What can hang from each mark:
q822: q429 q569 q968
q387: q718 q822
q429: q240 q387 q448 q718
q968: q448 q822
q448: q240 q429
q550: q822
q718: q429
q240: q429 q448

Each row was made from one small tree. Brackets hold a mark, then the marks that hang from it, in the order of their numbers. Every link used is in the known rows. Write each row's tree.
Known rows:
[q822 [q429 q387 q718] q569 [q968 q448]]: 13.1  1.7  -28.3  31.6  20.7  40.6  -1.7  -5.1  -17.0  -10.3  -39.3  -9.4  8.6  23.5  26.2  4.3  -4.5  -37.6  -42.0  38.7  -4.2  13.7  40.3  -27.6  -21.0
[q387 q822]: -14.0  0.0  5.9  2.1  -10.7  -15.9  7.6  8.9  -9.4  -9.9  16.2  13.3  -26.1  -21.8  -2.9  2.3  26.4  12.8  35.6  -4.2  18.6  -31.2  -5.0  7.9  2.5
[q448 [q240 [q429 q718]]]: 10.6  -10.5  -1.1  1.4  -8.7  9.2  -24.5  -0.3  19.0  11.3  13.2  7.9  11.7  2.2  -20.5  10.3  13.3  -1.7  2.4  -8.1  17.4  6.0  -20.3  -9.7  -7.2
[q718 q429]: 3.9  -15.7  24.0  -19.5  -18.3  -25.7  -10.8  -5.5  30.9  -10.8  30.1  -12.8  5.6  0.0  -14.1  -2.7  -0.3  9.9  28.6  0.2  -1.3  17.5  -11.1  16.4  7.5
[q550 [q822 q569 [q968 [q448 q429]]]]: -20.9  11.1  -31.6  19.7  -5.4  5.7  10.2  -17.8  25.6  2.5  -13.6  -2.5  -1.5  18.6  -41.3  -6.1  10.9  -11.7  25.0  2.7  13.3  12.1  21.6  7.2  0.9
[q448 q240 [q429 q387]]: 22.9  -3.1  14.0  -8.6  -14.2  -3.2  13.1  8.8  2.7  27.9  -22.6  8.5  34.1  -17.9  3.2  -17.3  6.5  20.0  4.2  -29.0  2.2  1.4  -24.5  1.0  -17.6
[q387 [q822 [q429 q448] q569]]: 14.4  -6.6  -20.4  15.4  5.1  8.5  20.9  13.2  -20.9  -16.6  -1.4  0.8  -20.7  1.1  30.1  -11.4  21.2  11.4  -3.0  -1.2  4.2  -34.4  5.2  -7.6  -7.9
[q240 [q429 [q387 q718 [q822 q968]]] q448]: -2.0  -6.9  23.4  -52.5  28.8  -21.3  -15.7  -15.7  12.6  -8.9  -10.5  19.8  -60.1  11.7  0.7  -11.3  -5.3  -17.1  -13.5  -31.0  15.4  -14.1  -13.8  -19.5  -15.1
[q429 q240 q387]: -3.6  8.9  -10.0  -38.3  -9.5  -8.9  -8.1  17.4  -7.8  27.0  -5.3  8.5  -21.7  -3.2  4.5  31.5  -18.1  8.1  21.5  -17.4  0.2  1.1  -0.8  25.4  38.4
[q240 [q448 [q429 q718]]]: -11.0  0.2  34.1  -33.1  10.6  -33.2  1.0  -26.7  30.8  -15.2  9.6  1.3  21.2  -31.6  -26.4  -18.9  -10.9  19.5  -5.7  -12.7  16.4  14.4  -29.6  -13.2  -13.0
[q718 [q429 q240 [q387 [q822 q968]]]]: -5.9  -9.5  5.0  -25.0  -15.0  -29.0  -4.2  29.3  14.2  6.9  13.9  -6.3  -9.5  1.1  16.2  15.9  -29.9  3.7  17.5  -3.8  -30.6  -0.5  -5.2  30.0  28.3
[q718 [q429 q240 [q387 q822] q448]]: 2.0  -9.1  4.8  -30.3  -9.4  -22.3  -4.8  37.0  -6.7  5.3  16.2  -8.6  -18.3  7.4  25.2  -2.4  -44.3  10.9  3.5  -19.5  -34.1  -11.5  -21.3  36.9  35.3
[q448 [q429 [q387 [q822 q968]] q718]]: 6.6  9.7  21.8  0.1  -6.6  -18.2  9.7  10.9  -13.0  2.8  -3.4  11.3  23.0  -21.1  18.1  -20.7  -18.2  9.5  7.0  -8.5  -12.3  -3.0  -2.6  2.8  -8.9
[q822 [q429 q240]]: 17.3  -2.2  -12.7  -16.4  -7.1  3.3  7.4  -15.2  18.4  2.6  7.5  0.2  12.3  -7.2  -8.3  23.9  9.6  17.6  0.6  13.9  4.7  3.0  8.8  -3.8  2.6
[q240 [q448 [q429 [q387 [q822 q569]] q718]]]: -11.4  0.1  26.2  -31.4  19.7  -29.7  6.8  -6.6  12.2  -8.8  -1.3  0.0  2.0  -20.2  3.3  -23.5  -18.5  13.6  -11.2  -23.4  7.9  4.5  -25.4  -12.0  -12.3
[q550 [q822 [q429 q448 q718] q569]]: -2.3  6.1  -54.3  18.5  -1.1  18.4  3.6  -14.6  8.9  0.1  11.3  -12.9  7.5  34.1  -6.6  -20.4  -15.6  -0.7  4.0  -17.6  7.2  10.2  4.5  10.9  4.5
[q968 q448 q822]: -47.9  -1.0  66.3  12.5  14.5  7.8  -2.4  -33.7  -39.8  3.4  22.7  4.7  -14.4  -3.8  -56.6  -16.5  55.6  -15.1  5.3  11.9  19.9  5.5  -0.4  -10.5  -14.0
[q429 q240 q448 q718]: 2.5  14.4  -19.5  -0.2  -9.5  2.4  -17.5  17.9  -8.8  1.7  25.6  -3.4  18.9  -10.3  0.6  16.3  -52.1  18.4  -9.9  -0.9  -19.0  0.1  -20.6  28.3  45.0
[q448 q240 [q429 [q387 [q822 q968]] q718]]: 10.3  2.9  4.6  18.9  -10.9  -2.3  10.1  25.0  -4.8  19.8  -13.2  8.4  46.2  -23.3  22.3  -16.9  -16.1  11.1  -9.1  -17.4  -15.8  -7.7  -24.2  1.9  -19.5
[q968 [q448 q240]]: -13.9  -3.8  22.7  9.7  8.3  15.6  -5.7  -12.9  -1.9  4.7  -1.5  1.2  -10.1  -12.8  -46.4  6.8  34.0  1.0  6.0  12.8  27.6  0.9  -12.3  -7.1  -16.6
[q718 [q429 q240 [q387 q822]]]: -5.8  -11.2  12.3  -31.0  -10.5  -30.3  -2.3  28.5  13.0  9.1  25.2  -9.5  -16.1  3.7  15.7  12.9  -27.9  12.6  22.5  -10.8  -28.7  -0.3  -11.4  29.8  26.2
[q387 [q822 [q429 q448 q718] q569 q968]]: 10.3  0.8  -34.9  36.4  -0.4  13.8  12.4  17.1  -18.8  -23.7  -10.1  2.7  2.6  -1.2  36.4  -4.3  1.8  -7.5  -18.3  17.8  -8.1  -31.0  15.9  -8.9  -4.9
[q240 q448]: -19.8  -2.3  16.5  -42.1  4.7  -25.9  -10.9  -27.7  25.3  -16.1  3.7  4.4  -10.2  -23.5  -31.6  -1.7  7.8  6.9  6.6  -14.9  37.9  6.3  -25.7  -6.9  0.1
[q429 q240 [q387 q718 q822]]: 5.0  12.8  -11.6  -15.6  1.0  -8.2  12.6  22.7  -10.2  24.8  -0.4  5.0  -47.0  -2.8  37.2  20.9  -23.7  25.3  25.0  -30.6  -20.6  -27.5  -7.0  28.8  15.8
[q822 q968]: -3.0  6.3  -13.1  3.0  -30.1  -1.5  -14.0  -12.6  9.8  -13.4  -22.6  14.6  12.8  -18.6  -21.1  17.9  20.1  -15.3  21.4  19.7  23.9  -0.5  16.5  3.4  12.0
[q822 q569]: 15.0  -3.1  -14.5  2.0  -6.9  4.0  1.6  -4.2  11.1  -6.2  -3.0  -8.7  -12.2  5.9  -1.9  6.9  31.1  8.7  26.0  -0.4  23.9  8.8  10.6  -5.7  4.4

Write each row's tree:
15.6  0.3  -9.3  -5.0  2.6  14.2  -10.1  -11.3  -16.2  0.5  2.1  0.5  12.7  6.0  20.5  -4.7  -12.9  -5.7  -9.6  -1.9  8.5  10.2  5.0  -6.0  -9.7 -> [q822 [q429 q387 q718]]
1.3  -0.5  -20.9  33.0  -1.4  25.2  0.0  -1.5  10.3  -7.5  -37.9  -3.9  -0.3  3.1  -16.1  18.2  33.8  -20.3  -4.4  33.1  14.2  3.2  22.3  -16.5  -8.7 -> [q822 q569 [q968 [q448 q240]]]
20.3  5.6  -24.9  -11.8  3.0  17.3  -7.6  8.5  -26.7  6.8  -0.1  -1.3  14.6  8.7  30.3  2.3  -43.0  3.2  -33.0  -5.7  -14.6  -0.2  -3.6  8.8  16.8 -> [q822 [q429 q240 q387 q448 q718]]
1.7  -0.6  -7.2  15.8  0.7  3.7  8.0  9.3  -25.7  -16.0  16.5  7.4  -4.9  -11.8  20.0  -12.7  -0.3  10.1  -4.9  0.7  1.3  -32.6  -7.0  -0.1  -6.4 -> [q387 [q822 [q429 q448 q718]]]
3.5  10.3  20.4  -11.5  -1.8  -24.1  15.9  21.1  -1.7  16.2  12.1  5.9  19.7  -22.0  16.8  -1.5  -31.3  27.3  6.2  -11.2  -27.3  -1.3  -8.7  10.7  7.1 -> [q448 [q429 q240 [q387 q822] q718]]
1.6  -3.8  16.1  -22.0  10.2  -5.6  -28.4  9.4  -14.6  2.0  18.2  16.5  -37.3  18.9  4.8  -3.4  -7.6  -20.0  7.6  -13.1  9.1  -3.3  2.3  -7.2  3.1 -> [q240 [q429 [q387 q822] q718]]
-20.7  2.5  -10.5  -41.8  16.5  -21.3  7.4  29.6  -3.5  14.2  -6.3  3.6  -44.7  -5.6  23.5  23.7  -25.0  10.7  1.5  -24.4  -5.5  -18.0  -12.8  12.2  28.4 -> [q429 [q240 q448] [q387 [q822 q569]]]
29.5  -4.8  -26.6  21.0  7.0  21.7  5.0  -11.6  9.9  -12.6  7.0  -16.6  19.4  15.5  21.1  1.1  8.2  4.6  -13.5  15.3  5.0  17.7  18.2  -23.2  -16.6 -> [q822 [q429 q718] q569]
31.5  5.6  -60.9  28.8  -3.0  31.1  2.1  9.1  4.6  -13.2  -24.5  -9.8  36.8  13.3  31.4  19.8  -26.4  -9.4  -46.7  32.4  -24.6  3.6  26.4  -9.8  12.7 -> [q822 [q429 q240 q448 q718] q569 q968]
-20.5  2.9  21.3  4.2  -0.7  7.2  -2.0  -16.2  -36.2  16.3  25.4  4.1  22.9  6.8  0.0  -5.6  10.9  -9.9  -11.0  -6.6  -7.5  9.1  0.9  -2.3  2.7 -> [q968 [q822 [q429 q240 q387 q718]]]
-18.8  11.4  -54.0  15.5  -21.1  4.3  0.9  -14.2  27.8  1.6  -10.3  -1.6  -2.0  20.9  -28.1  2.2  8.6  -13.3  37.0  -7.3  19.2  8.8  20.7  16.9  15.8 -> [q550 [q822 q569 q968]]
23.9  13.0  -28.0  10.6  0.9  18.7  5.8  24.3  -51.5  -2.4  -40.4  7.6  -46.9  15.4  64.9  -28.8  -22.7  -3.5  -8.1  -38.4  -9.1  -41.1  -4.6  20.6  5.3 -> [q429 [q387 q718 [q822 q569 q968]] q448]
-11.1  -9.9  29.9  -47.4  24.9  -25.0  -33.0  -27.9  33.3  -17.5  25.0  8.9  -19.9  3.2  -34.2  -3.8  -9.4  -12.1  -15.1  -8.7  26.1  17.6  -20.3  -26.9  -5.0 -> [q240 [q429 q718] q448]
-29.3  1.7  64.5  25.3  27.5  3.6  20.0  -17.1  -22.7  11.2  25.5  -10.3  14.0  1.1  -35.9  -16.6  31.5  2.6  -16.1  17.5  -19.3  18.3  4.9  -20.0  -17.8 -> [q968 [q448 [q429 q240 q718]] [q822 q569]]
-15.5  9.9  -10.7  22.4  10.3  9.7  -11.5  26.5  -37.4  -0.9  -6.4  2.0  -18.7  3.7  33.8  -1.5  -23.7  -23.4  0.3  2.4  -4.1  -8.8  7.6  4.7  4.3 -> [q429 [q387 [q822 q569 [q968 q448]]] q718]
7.5  2.1  -8.7  38.7  2.0  20.1  7.6  -0.7  14.9  -5.9  -34.2  -6.2  24.6  -2.7  -11.7  6.7  20.7  -12.7  -14.0  33.4  -0.1  10.4  19.8  -20.7  -17.9 -> [q822 q569 [q968 [q448 q240 [q429 q718]]]]
-37.4  -3.3  52.1  21.8  22.4  16.1  6.4  -26.9  -36.6  1.9  15.6  -5.3  -19.3  11.3  -41.3  -16.3  60.7  -16.3  -0.6  12.4  15.6  8.6  9.2  -18.9  -16.7 -> [q968 q448 [q822 q569]]
10.9  11.2  20.1  -18.6  -5.5  -20.1  8.5  10.1  5.8  18.7  6.6  3.3  31.1  -18.3  6.9  0.4  -32.7  25.6  6.6  -9.7  -20.8  14.5  -7.3  9.7  10.1 -> [q448 [q429 q240 q387 q718]]
-8.5  -5.2  10.9  10.2  0.1  9.6  14.1  -18.9  -15.2  8.6  18.7  -4.0  14.2  11.9  -5.2  -1.0  42.3  0.6  -5.8  1.5  -3.2  8.4  12.7  -14.6  -2.0 -> [q968 [q822 [q429 q240] q569]]
-36.1  1.7  79.4  4.8  17.4  -6.2  19.1  -26.2  -25.0  13.2  22.2  4.7  9.4  -14.2  -55.7  -16.5  42.3  5.1  -3.8  12.9  -7.7  8.7  -1.2  -12.6  -15.7 -> [q968 [q448 [q429 q240]] q822]
-7.5  -0.8  3.0  11.0  -6.8  14.1  -16.6  -12.8  8.5  -5.4  -26.2  14.0  0.4  -8.1  -40.7  17.1  29.0  -26.5  -2.5  31.4  21.7  -1.5  12.3  -11.4  -7.6 -> [q822 [q968 [q448 [q240 q429]]]]
-5.7  5.1  11.5  24.1  -7.7  8.7  -3.2  -10.4  10.1  -5.7  -23.8  9.3  31.1  -22.6  -32.8  7.1  13.5  -12.1  -6.0  31.6  7.3  4.5  6.7  -9.3  -15.8 -> [q822 [q968 [q448 q240 [q429 q718]]]]
23.3  -9.7  -2.3  -11.1  -5.9  11.7  -16.0  0.7  10.2  21.0  -7.3  10.4  -13.3  11.9  -1.5  4.2  16.2  -1.3  5.0  -28.8  16.4  -3.8  -18.5  -3.5  -13.0 -> [q448 [q240 [q429 [q387 q718]]]]
-1.1  -3.7  -13.6  29.6  9.6  12.4  21.7  5.2  -9.9  -19.1  -16.5  3.2  -18.6  -2.8  10.8  5.8  33.0  -9.2  -6.9  31.5  3.3  -27.6  27.1  -20.5  -20.3 -> [q387 [q822 q429 q569 [q968 q448]]]
3.9  0.3  -14.9  37.5  2.3  33.0  -8.5  -19.9  2.2  -10.7  -18.6  1.5  40.6  -7.4  -14.9  12.3  3.8  -24.6  -36.8  46.8  2.9  6.9  16.4  -22.3  -28.7 -> [q822 [q429 q718] [q968 [q448 q240]]]
-2.8  2.3  -49.0  7.1  -4.6  10.6  12.4  -23.4  24.1  5.2  6.3  -10.0  -3.6  30.0  -18.8  -8.1  11.3  1.7  24.2  -14.3  18.6  11.3  14.6  5.1  -1.4 -> [q550 [q822 q429 q569]]
4.3  5.6  -5.2  26.1  4.7  10.1  11.2  -1.7  17.6  -9.8  -26.7  -6.2  12.9  -3.1  -16.0  16.3  12.1  -7.2  -8.2  40.3  -7.0  12.5  29.7  -16.1  -4.1 -> [q822 q569 [q968 [q448 [q429 q240 q718]]]]
2.7  -15.6  12.9  -18.2  -6.5  -22.6  -2.5  21.4  3.9  -1.7  16.0  -12.5  -21.0  12.1  23.4  -10.9  -11.6  1.2  22.0  -14.3  -12.2  0.9  -8.4  18.7  7.9 -> [q718 [q429 [q387 [q822 q569]]]]
35.8  -4.7  5.4  8.2  -10.5  -0.5  0.9  -13.8  25.1  -4.9  13.2  -17.3  -6.6  6.9  16.8  -21.8  -13.5  30.2  12.3  -29.1  -14.6  -2.6  -27.2  21.1  -16.6 -> [q387 [q718 [q429 [q448 q240]]]]
13.7  2.1  -48.3  14.0  6.7  13.6  3.8  -6.0  33.9  -14.5  -17.7  -12.6  33.9  3.3  17.2  31.1  -19.5  -9.3  -40.3  35.6  -15.5  16.1  25.5  -23.3  0.3 -> [q822 [q429 [q240 q448] q718] q569 q968]
-1.1  -10.5  -0.3  -19.6  -11.4  -26.0  -0.4  32.9  16.4  6.5  11.5  -11.3  -13.4  8.5  24.6  17.2  -26.8  3.8  15.8  -2.6  -32.0  0.5  -1.0  26.5  26.4 -> [q718 [q429 q240 [q387 [q822 q569 q968]]]]
12.0  -11.9  13.2  -29.7  -13.0  -14.7  -17.1  14.7  -11.9  -3.7  6.2  -8.9  -9.1  15.4  16.4  -23.8  -29.4  -3.1  5.1  -24.4  -9.8  4.9  -21.6  28.9  20.3 -> [q718 [q429 q387 q448]]
